(in the rows, 128 means zero)
Known rows, with every step that occurs
rivev bome: [191 133 125 130 145 108 136 133 151 149 151 141  84 209  53  94 140 125]
zovifu bome mupap: [113 127 120 171 137 152  80 137 114  89 133 190  89 132  96 134 179  89]
bome pobok dubare zovifu numu: [ 93 119 151 121 155  96 160  93 151 126 113 121 183 137 159 108  86 139]
zovifu dubare pobok: [112 112 154 117 156 155 123 126 193 158 117 152  80 137 122 100 111  76]
numu zovifu bome: [180 125 121 114 106 112  75 181  94 124 161 141 100 131  81 141 159 130]
pobok dubare zovifu bome: [137 135 171 151 200 102 136  74  72 111 118  67 177 151 140 136 115 100]
dubare pobok bome risa: [ 67 126 102 150 147 121 170 114 138 155 116 123 158  97 126 146 166 108]
dubare pobok bome zovifu: [102 133 113 123 143 103 142  92 154 141 116 118 143  71 146 144 156 113]
bome pobok dubare zovifu: [133 134 158 120 130  89 165 107 125 107 110 102 176 134 167 102 115 142]
zovifu dubare pobok bome: [ 92 115 123 108 166 165 139 139 175 155 105 109 123 125 127 134  93  78]
pobok bome: [150 137  84 110 151 158 114 166 159 158 104  93 189 145 103 153 107 137]
risa bome zovifu dubare pobok: [103 146 116 128  96 167 101 111 107 144 137 187  79 101 172 134 125 132]
risa bome pobok dubare zovifu: [103 150 110 117 109 128 144 143  43 123 117 146 179 135 188 127 117 137]
numu zovifu dubare pobok: [169  89 150 102 109 130 134 152 174 141 128 120  62 124 107  99 116 112]
risa bome zovifu: [154 165  91 131  84 158  77 132  97 147 136 184 126 119 152 143 143 176]
bome pobok dubare: [133 115 118 101  98 108 152 152 137 117 113 143 156 140 160  95 119 149]
bome zovifu dubare: [180 144 160 137  97 162  93  91 201 127 134 129  89 128 133 117  97 187]
rivev bome pobok dubare zovifu: [152 134 156 130 140  57 201  93  99 102 147  97 117 185 114  82 123 134]

Rows
[155 131 127 155  81 114  99 153  78 115 174 142 100 123  88 150 177 170]
numu zovifu bome risa
[150  91 122  93 117 142 148 161 156 139 121  79 100 112 113 131 100 116]
numu zovifu dubare pobok bome
[122 147  90 155 121 159 144 137 140 147 117  96 190 135 108 164 127 179]
pobok bome risa
[ 69 121 129 144 143 166 163 116 162 147 117 110 122 114 132 141 108 113]
zovifu dubare pobok bome risa
[218 102 143 102  90 160 111 171 181 136 131  99  85 156  92 109  87 164]
numu zovifu dubare
[ 64 135 102 118 134 134 137 129  70 139 120 168 182 139 181 134  88 134]
risa bome pobok dubare zovifu numu
[103 181 177 196 165 111 102  76  81 121 154 127 152 131 107 158 171 131]
dubare zovifu bome risa
[ 92 120 100 108 174 120 142 142 154 164 102 121 157 106 122 139 146  72]
dubare pobok bome
[125 114 167 183 187 116 157  59  78  68 103  76 148 139 139 125 131  96]
pobok dubare zovifu bome mupap
[146 108 118  97  74  85 119 180  56  89 161 135 115 115 134 126 148 145]
numu zovifu bome pobok dubare
[133 128 168 136 116 132 118  69 193 131 133 147  67  96 149 109 126 134]
bome zovifu dubare pobok
[143 135 116  97  65  93  75 203  83 106 176 178  96 109 107 134 175 139]
numu zovifu bome pobok
[ 88 134 119 113 116 102 104 157  63 101 149 168 141 126 152 131 147 110]
zovifu bome pobok dubare
[ 81  94 120 140 154 181 160 122 183 115  91 118  92 113 128 124 108  75]
zovifu dubare pobok bome mupap
[161 150 101 124 117 139 113 114 159 134 118  90 173 106 129 161 120 182]
pobok bome zovifu
